Every row comes from one small tree of marks. The marks that hang from a mark follow it in brackets, in alphabetical order. Every link used is in the known rows. Which tree was each row made from?
In the rows, 128 means zero.
Known rows
K{E{D{F}} H W}: [125 115 119 116 124 171 125 173 120  80 121 143 178 154 115 163 114 127
 101  94 119 126 181 122 120 142 134  82 103 128 137 134 163 152  67  80
 140 157 152 122 136]
S{M{A}}: [128 161 138 131 127 126 126 119 120 147 126 124 138 119 142 151 117 118
 149 140 112 131 132 132 148 120 142  99 119 137 154 142 122 131 140 146
 117 110 121 131 122]
K{H{D}}: [128 113 127 130 123 147 125 142 124 121 133 131 136 127 121 161 126 123
  98 104 108 147 142 135 120 138 122 119 116 120 127 127 139 134 114 113
 122 139 141 127 133]
H{K{E{T}}}: [116 101 131 118 127 154 110 161 125 116 125 146 131 135 131 147 104 119
 101 117 117 128 128 125 123 149 131  89 101 131 141 120 141 139  91 113
 135 135 142 143 121]
A{L{C D{E{T} H}} Q X}: [158 153 118 120 119 125 150 111 147 108 183 122 133 183  94 112 120 137
 115  77  96 163 137 132 162 124 132  78  97 103 209 136 136 115 130 159
 105  25 172 148 144]
D{F}: [130 145 120 121 124 128 139 121 121 110 127 125 127 129 104 128 127 130
 136 117 129 127 147 115 133 141 137 116 132 123 126 121 130 129 104 127
 130 137 137 131 130]
K{E{D{F} T{R}} H W}: [119  99 114 118 129 185 120 177 127  85 137 154 168 157 116 165 104 132
  78 100 136 115 194 118 111 144 144  65 105 138 121 130 167 161  41  74
 155 165 155 127 134]
D{E H}: [133 109 116 125 127 138 130 158 121 111 139 133 118 120 103 138 133 138
 104 123 114 142 141 105 137 194 138  94 117 121 135 121 139 139 116 138
 128 123 146 136 146]
H{D{E{T}}}: [136 100 115 120 124 154 126 159 124 119 134 138 125 125 110 148 120 129
  88 118 115 139 133 120 125 164 140  96 108 121 109 126 130 132  94 141
 127 137 143 139 129]
Z{P}: [121 138 129 127 131 128 114 130 136 133 125 138 120 140 129 122 124 123
 125 139 128 128 136 135 113 130 135 130 146 122  96 136 132 123 126 123
 136 142 127 129 144]
F{D{E}}: [142 131 119 121 122 154 125 154 149 114 136 121 117 132 102 147 125 138
 121 131 118 136 118 123 140 150 131 127 115 120 117 135 128 112 120 145
 131 119 139 137 135]
X{A{L{C D{E}} Q}}: [161 146 126 125 117 126 137 127 149 122 158 119 133 173  94 113 129 122
 148  89  94 153 129 161 157 123 141 105 119  98 190 136 139 108 147 159
  99  50 151 144 123]
X{A}: [132 128 135 139 127 128 116 135 129 134 131 129 131 138 121 116 134 118
 142 122 113 135 137 153 134 129 138 123 130 122 144 131 136 118 144 128
 115 114 125 137 119]
L{A{M X} D{E{T} H}}: [154 137 120 128 121 136 139 136 150  85 175 118 132 166  82 125 142 137
  97 107  97 162 137  87 155 145 148  92  86 131 147 117 125  95 144 136
 119  80 159 151 126]
P{R Z}: [128 144 128 122 136 126 126 111 134 160 107 140 110 135 142 134 131 139
 117 159 163 121 151 129  95 137 132 129 170 116  93 125 122 119 117 137
 145 144 126 144 134]
P{Z}: [129 138 132 126 135 128 127 122 133 141 116 134 116 139 139 130 128 134
 125 140 141 126 137 126 111 131 131 135 147 119 113 127 119 123 121 138
 137 132 128 138 133]
D{E F H{K}}: [132 115 115 114 120 138 132 158 111  91 126 136 118 123  82 145 122 131
 105 110 103 145 154  88 145 220 144  70 116 111 139 106 142 142  88 135
 128 130 164 146 145]
Q{A{L{D{F}} M}}: [155 165 132 135 127 117 153  93 141 122 136 109 144 177 106 123 144 117
 123  97 104 141 135 144 141 102 141  97 109 126 164 136 131 106 123 129
 105  76 142 132 141]
C{F L{D{E H{K}}}}: [138 132 114  88 112 130 148 166 147 107 129 142 118 146  70 134 138 134
 109  85 106 152 117 109 157 161 139 107 112 122 135 107 130 113  99 158
 119  89 153 133 136]
D{H}: [126 122 126 134 126 128 129 135 125 121 135 130 127 126 117 133 134 129
 108 122 119 137 139 121 133 160 128 112 123 123 132 124 138 138 127 128
 126 120 140 128 143]
M{A{Q}}: [134 146 135 130 129 128 128 118 133 147 142 119 143 134 130 136 118 116
 144 123 109 137 139 133 136 128 133 108 121 126 171 148 137 127 145 138
 119  77 142 130 126]
A{L{C D{H}} M Q}: [166 169 131 127 111 114 162  94 155 134 163 104 146 175 101 119 126 121
 136  86  88 155 127 140 162 117 131  97 104 102 199 137 132 107 145 159
  97  29 168 135 139]
A{M Q X}: [148 157 142 143 123 121 131  97 123 160 146 110 154 150 133 100 122 117
 135 120 100 153 151 130 140 107 125  96 100 131 189 147 123 105 154 119
 107  62 147 142 129]
C{F{D{E H}} L{A{M Q}}}: [172 151 110  98 109 151 149 166 173 116 147 109 129 153  47 130 146 132
 116  79  95 155 132  97 166 157 141 113 101 131 139 117 127  90 118 145
 109  66 166 129 134]
A{L{C{F} D{E}} M Q X}: [171 184 127 113 111 112 164  92 146 133 168 114 145 190  93 102 121 127
 153  79  82 164 134 138 170 101 135  83  93 109 227 137 120  83 139 160
  93  10 168 151 134]
H{D{F} K}: [133 119 128 118 116 137 124 136 113 112 111 134 131 133 103 152 114 111
 100 111 100 148 134 121 135 164 131  94 115 107 115 113 134 128  91 130
 119 140 154 144 122]
Q{A{L{C D{F}} M X}}: [155 179 135 135 128 105 160  77 138 114 155 110 144 198  99 110 146 118
 132  88 100 151 140 147 151  82 139  92 103 119 186 129 129  91 128 133
  95  57 148 142 141]
K{E{T{R}} W}: [119  94 121 115 138 169 113 167 122 107 139 152 149 148 132 140 106 131
 101 122 144 110 151 117 114 126 142  80 113 140 125 118 159 153  65  95
 156 154 136 135 132]
A{L{D{E F H}} M Q X}: [171 181 126 130 114 119 150  90 133 127 161 106 150 172  93 107 121 130
 127  88  77 173 156 124 166 135 139  58  89 113 220 144 132 103 135 140
 102  23 175 152 147]
C{L}: [138 133 124 113 129 128 131 138 140 132 124 125 127 130 110 125 137 129
 122 109 127 135 128 123 136 121 134 130 131 134 123 117 131 125 118 130
 123 119 131 121 131]
Z{P T}: [120 144 124 126 136 129 102 133 132 126 122 141 116 147 130 118 127 123
 122 151 135 125 151 143  92 136 137 126 160 127  61 138 139 122 126 122
 145 150 122 127 166]
D{F H{K{E{T{R}} W}}}: [120 105 120 116 127 155 122 159 111  89 130 149 139 141  97 147 109 125
  90 107 120 129 167  97 132 185 143  57 114 122 133 103 162 156  56 104
 144 145 163 143 143]
W{K}: [124 132 122 122 138 147 130 135 121 128 136 139 122 130 137 138 120 127
 138 130 117 137 138 120 126 133 120 112 123 131 139 129 129 129 116 143
 142 132 136 128 143]
X{A{L{C D{E{T} H}} M}}: [154 146 128 132 117 127 141 124 149 122 156 125 132 169  98 119 131 121
 138  95  86 146 135 151 158 138 155  91 107 111 182 125 137 102 136 155
 100  63 152 150 130]
D{E{T{R}} F H{K{W}}}: [128  92 110 112 127 158 125 170 113  85 132 151 125 134  89 145 109 133
  83 112 119 128 169  77 138 215 155  48 118 121 124  97 153 155  54 124
 146 142 169 149 147]
C{L{A{M Q X} D}}: [166 160 129 115 120 123 142 120 162 118 157 104 143 168  83 110 147 126
 121  91 104 165 128 108 156  92 135 123 104 131 150 122 125  90 155 131
 107  62 150 133 118]
S{M{A{L Q}}}: [147 173 136 130 124 126 129 107 128 157 132 115 146 132 140 144 109 116
 151 122 100 138 136 142 158 114 139  85 114 132 188 154 125 133 144 149
 108  71 134 131 126]

Which tree is each row?
[149 140 141 146 120 129 122 124 133 158 136 114 148 145 121 106 129 108
 147 116  96 144 146 154 140 127 139 107 114 121 174 144 134 110 156 128
 102  76 139 140 118]  X{A{M Q}}
[125  92 122 107 124 169 112 167 108  95 119 154 149 149 106 160  96 114
  78 106 112 134 152 112 124 162 142  57 102 117 113 105 158 147  40 103
 142 161 161 149 126]  H{D{F} K{E{T{R}} W}}
[163 157 138 139 118 120 136 106 142 152 147 110 147 166 113 104 126 110
 161  95  87 145 143 165 154 113 141 101 118 110 202 138 135 102 153 140
  90  50 149 141 122]  X{A{L{C} M Q}}
[150 150 128 133 135 120 138 106 135 112 149 121 135 183 111 117 143 127
 109  99 106 152 131 147 142 101 134  92 105 126 173 137 133 109 131 129
 108  68 139 140 144]  Q{A{L{D{E}} X}}
[119 148 121 123 137 127 100 124 134 141 115 146 111 144 131 121 129 127
 116 167 152 122 161 146  78 140 137 121 178 125  44 137 142 120 123 121
 152 159 120 131 167]  Z{P{R} T}
[123 100 135 112 127 151 109 163 113 104 110 146 153 144 136 146 106 114
 116 117 112 129 128 119 129 141 127  88 108 123 145 114 150 141  93 105
 135 140 143 140 127]  H{K{E W}}
[162 140 130 132 121 133 135 123 147 126 149 101 146 147 104 118 136 118
 131 112 108 142 137 105 141 122 132 122 111 131 148 129 122 105 157 118
 112  91 147 130 113]  L{A{M Q}}
[125 114 110 116 133 177 132 160 116 107 145 146 124 128 114 169 113 130
 106 103 101 148 164 110 121 164 130  84 108 126 136 124 139 141  77 136
 142 147 156 134 150]  W{K{H{D{E{T} F}}}}
[164 167 133 123 116 113 157 102 161  98 186 101 142 194  80 109 144 122
 142  94 101 163 123 110 160  82 131 128  98 110 168 120 120  75 170 149
  99  51 158 144 109]  L{A{M Q X} C D}
[163 155 139 144 120 127 125 107 138 161 136 111 151 155 123 104 123 109
 151 103  86 146 145 164 149 119 140  96 115 120 199 147 135 108 155 129
  96  54 145 140 124]  X{A{L M Q}}
[152 165 139 147 130 111 144  86 136 129 149 112 148 186 116 112 147 118
 109  99  93 157 139 148 146  98 134  84  96 130 185 139 133 101 142 122
  99  52 146 139 148]  Q{A{L{D{H}} M X}}
[124 106 113 115 130 172 123 167 126  94 130 152 164 159 115 144 104 131
  88 119 145 107 179 116 118 143 149  66 109 138 108 131 158 152  46  92
 155 158 148 131 128]  K{E{D{F} T{R}} W}
[135 125 109 119 123 137 141 152 114  93 137 130 118 121  78 138 132 140
 112 112 115 141 161  92 141 207 147  82 121 116 134 114 141 141  91 136
 131 132 155 139 149]  D{E F H}
[129 150 121 101 112 114 165 128 151  99 153 136 119 168  87 128 136 133
 147  98 125 135 105 132 149 105 129 145 123 106 135 114 122 100 121 172
 118  95 140 132 122]  L{C{F} D}
[133 157 138 134 132 121 124 104 125 148 150 120 146 145 133 124 117 118
 143 122 103 147 148 134 141 114 130  98 113 129 189 150 136 117 153 132
 115  62 144 139 127]  M{A{Q X}}
[147 145 110  92 115 147 142 166 160 122 126 130 115 139  73 135 136 139
 127  95 116 138 119 120 152 141 137 129 118 131 122 119 125 101  96 152
 123 101 142 127 137]  C{F{D{E}} L}
[122 133 120 107 114 133 153 144 140  71 162 139 121 166  73 148 124 129
 110  90 114 143 129 112 148 153 139  96 106  98 140 104 145 126  87 154
 125 108 164 145 132]  L{C D{F H{K{E{T}}}}}
[153 151 123 110 125 122 136 129 159  99 153 116 131 163  83 118 151 134
 116  97 116 158 120 108 151  94 135 136 116 132 126 111 126  97 144 132
 117  92 139 132 118]  C{L{A{X} D}}
[149 167 132 124 124 122 136  99 148 139 149 115 144 156 123 137 115 120
 144 106  97 146 127 145 151 111 135 102 116 118 192 153 138 119 149 151
 113  44 150 134 129]  M{A{L{D} Q}}
[118 106 116 118 125 179 123 170 122  99 148 142 139 133 103 173 111 128
  81  87 114 140 166 127 111 151 136  80  93 127 135 124 154 150  59  95
 136 157 151 135 133]  K{E{T} H{D{F}}}
[148 161 126 127 126 128 133 107 141 129 167 122 142 163 116 131 112 127
 123  99  87 157 145 133 157 131 141  68  98 122 213 153 142 119 140 149
 113  26 163 147 140]  M{A{L{D{E{T} H}} Q X}}
[127 145 119 106 110 114 167 133 148  94 159 137 118 166  78 132 142 134
 131  93 118 142 113 126 153 131 130 131 119 103 138 111 130 109 120 171
 115  88 149 132 133]  L{C{F} D{H}}
[165 189 131 123 109 106 166  82 147 135 171 113 149 193  95 101 126 124
 143  75  80 167 138 143 172 101 129  84  93 108 227 138 126  89 145 155
  90   4 171 145 141]  A{L{C{F} D{H}} M Q X}
[164 185 133 124 117 109 156  80 137 153 156 112 151 180 113  95 118 120
 159  82  89 152 145 146 161  91 128  88 103 119 228 138 121  90 140 140
  90  24 161 142 135]  A{L{C{F}} M Q X}
[124 111 111 118 138 176 130 158 117 113 152 149 118 130 111 168 111 132
 100 111 110 147 171 109 117 166 132  77 115 128 126 119 142 142  68 131
 149 154 156 136 149]  W{K{H{D{E{T{R}} F}}}}
[125 104 131 125 123 135 119 148 116 107 116 140 143 136 126 140 121 118
 103 117 106 135 133 110 139 167 127  94 119 117 138 113 146 144 114 121
 127 122 152 134 143]  D{H{K{W}}}
[122  98 120 138 125 150 119 151 143 124 134 149 135 145 120 144 111 126
  55 132 133 121 167 123 125 177 140  77 115 136  95 134 140 146  87 118
 140 128 157 131 125]  E{D{H{K}} T{R}}
[169 163 117 100 110 146 147 147 177 127 140 106 135 158  63 123 143 126
 131  82 104 146 124 112 160 115 134 134 108 135 135 122 120  82 125 139
 108  70 154 124 122]  C{F{D} L{A{M Q}}}
[149 181 135 123 119 120 143 103 138 142 147 115 143 149 125 146 113 118
 156 114  99 143 123 144 165 101 139  93 112 119 189 148 124 123 147 168
 103  59 139 134 123]  S{M{A{L{C D} Q}}}
[164 170 122 100 112 121 154 128 164 118 153 114 141 175  67 105 148 127
 131  77 102 161 127 109 162  94 136 123 102 134 157 119 118  80 139 140
 104  52 153 132 117]  C{F L{A{M Q X} D}}
[148 187 139 131 123 119 131  94 129 148 145 116 149 150 136 136 110 119
 149 120  94 153 132 145 165  95 137  81 103 129 201 158 123 120 155 153
 105  50 138 140 126]  S{M{A{L{D} Q X}}}
[120  90 116 113 131 188 117 177 114  89 144 153 157 148 109 172 104 128
  76  91 125 130 177 116 109 143 141  64 103 128 123 113 170 161  35  79
 151 172 154 136 139]  K{E{T{R}} H{D{F}} W}
[119 130 116 119 134 175 130 163 121 104 141 146 141 141 119 168 113 128
 115 108 110 143 178 125 117 153 123  82 102 133 145 139 147 142  77 112
 147 150 152 126 144]  W{K{E{D{F}} H}}
